What can hang from each mark:
K440: K430 K673
K673: K440 K819 K877 K977
K108: K430
K430: K108 K440 K877
K819: K673
K877: K430 K673

Every row comes from one small tree of marks. The marks that hang from a mark follow it in brackets, in the order of their numbers. Every link used is in the known rows. Which tree was each row made from?
In the rows, zero is written as 128.
Known rows:
K108[K430[K877[K673[K440 K819]]]]: [118 109 136  93 142 140 140  86 130 177 146 106 150 150  83 137 126 121
 172 140 108]
K877[K430[K108]]: [104 139 115  71 132  91 105 145 119 101  80 122 174 124 122 121 128 131
 150 135 106]
K430[K108 K440 K877[K673[K819]]]: [106 113 136 120 166 147 141  64 150 151 151 121 213 113 115 118 117 144
 135 107 105]
K877[K430 K673]: [146 131 132 109 140 136  92  97 184 135 145 145 146 134  96 115 127 120
 136 122  90]
K673[K819 K877[K430] K977]: [115 135 112  74 158  89 114 133 113 170 182  63  81 192  92 110  90 128
 128 132  90]
K430[K108 K440 K877[K673[K819 K977]]]: [117 120 149 133 176 130 106  79 159 148 178 115 189 142 114 122 100 159
 113  99  98]
K440[K430[K108 K877[K673]]]: [119  83 133  86 174 106  85 118 136 138 103 117 160 141 117 161 104 147
 137 135 123]
K819[K673[K440 K877[K430[K108]] K977]]: [126 123 127  73 134 112  60 151 131 157 150  66 113 179  93 132 110 153
 149 136 132]
K877[K430 K673[K440 K819 K977]]: [132 155 144 100 146 150  98 103 181 149 192  95 105 176  85 105 121 119
 131 112  71]
K673[K440 K819 K877 K977]: [121 131 135 106 144 130 143 132 104 170 205  46  62 193 102 125  96 132
 133 126 120]
K430[K108 K440]: [105 126 145 125 127 136 139 111 133  86  93 126 203 109 142 121 119 150
 136 114 110]
K430[K108 K440[K673[K977]]]: [ 94 111 174 159 131 120 103 119 171 100 131 123 165 152 162 132 102 154
 108 119 116]
K877[K430[K108] K673[K440]]: [122 138 140  84 136 139  95 111 168 103 119 120 171 134 101 118 136 134
 162 124  98]
K673[K819]: [112 142 108 111 137 131 156 121 113 157 153 110 120 134 128 116 136 112
 120 133 116]
K108[K430[K440 K877[K673[K819]]]]: [119 100 147 118 146 146 147  56 151 166 142 129 200 126  94 128 108 133
 159 124  86]
K877[K430[K108 K440] K673[K819]]: [104 138 132  93 152 149 130  74 175 121 137 126 214 122 113  97 128 122
 136 106  64]
K108[K430]: [117 124 127 112 114 107 115 140 117 127  89 134 157 131 126 146 121 128
 160 144 119]
K673[K440[K430[K108]] K819 K877]: [ 79 101 120  41 151 116 159 153  69 153 128  27 100 177 126 146 101 124
 156 151 117]

Write each row's tree:
[ 86 109 143  43 164  96 117 157  84 140 124  48 116 183 120 145 109 152
 132 141 108] : K673[K440[K430[K108 K877]] K819 K977]
[141  95 140 125 142 109  96  94 150 162 123 149 169 130  95 154 113 141
 161 137 122] : K108[K430[K877[K673]]]
[103  71 187 146 126  99 106 104 159 140 113 119 166 167 116 144  84 163
 140 141 106] : K108[K430[K440[K673[K977]] K877]]
[113 121 141  86 147 118 138 107 130 152 179  58 125 181  86  96  77 139
 129 116  70] : K673[K819 K877[K430[K440]] K977]
[ 83  98 159 148 122 137 146 103 157 106 106 127 185 125 164 125 118 144
 124 133 121] : K430[K108 K440[K673]]
[112 156 143 113 133 141 132 137 125 141 178  81  85 166 117 114 126 125
 118 124 109] : K673[K440 K819 K977]
[ 85  93 152 107 145  84  73 169 145 119 106 101 112 176 164 164  97 143
 103 147 117] : K440[K430[K108] K673[K977]]
[147 135 150 134 121 160  78 139 161 155 173 104  95 158 113 132 140 145
 118 123 142] : K819[K673[K440 K977]]
[122 112  98  74 141 101  83 137 122 168 124  95 141 140 102 136 124 136
 148 144 140] : K819[K673[K877[K430[K108]]]]
[112 133 134  62 142 115 132 135 110 159 185  39  74 200  79 106  94 128
 145 133  91] : K673[K440 K819 K877[K430] K977]
[ 96  90 169 150 101 133 148 100 163 123  99 135 178 135 140 137 111 130
 150 142 102] : K108[K430[K440[K673]]]
[140 125 133 134 175 122  98  91 162 185 206 119 110 164  98 128 113 135
 105 112 114] : K430[K877[K673[K819 K977]]]
[101 106 129  98 145  85 121 128 139 185 191  66  64 205 108 116  90 120
 114 146  99] : K440[K673[K819 K877[K430] K977]]
[ 95 140 122  50 151  92 113 149  95 143 161  40 110 192  98 118 100 137
 153 132 101] : K673[K440 K819 K877[K430[K108]] K977]
[137 115 160 148 170 151 117  63 175 167 204 117 153 151  96 114  99 150
 111  96  89] : K430[K440 K877[K673[K819 K977]]]
[103 106 131  78 140 107 135 110 115 111 102  82 189 142 109 114  87 148
 162 122  97] : K673[K877[K430[K108 K440]]]
[101 103 132 138 151 105 129 128 134 196 213  78  56 197 132 129  91 127
 103 143 132] : K440[K673[K819 K877 K977]]
[ 80  67 123  86 148 107 162 132 116 196 162  57  56 188 129 146  97 106
 118 163 120] : K440[K430 K673[K819 K877]]
[ 85 112 131  50 160 104 123 169  81 147 151  21  78 199 126 148  85 141
 138 141 111] : K673[K440[K430[K108]] K819 K877 K977]
[113  76 184 161 138 121 118  89 169 141 153 112 140 164 119 127  92 164
 112 122 115] : K430[K440[K673[K977]] K877]
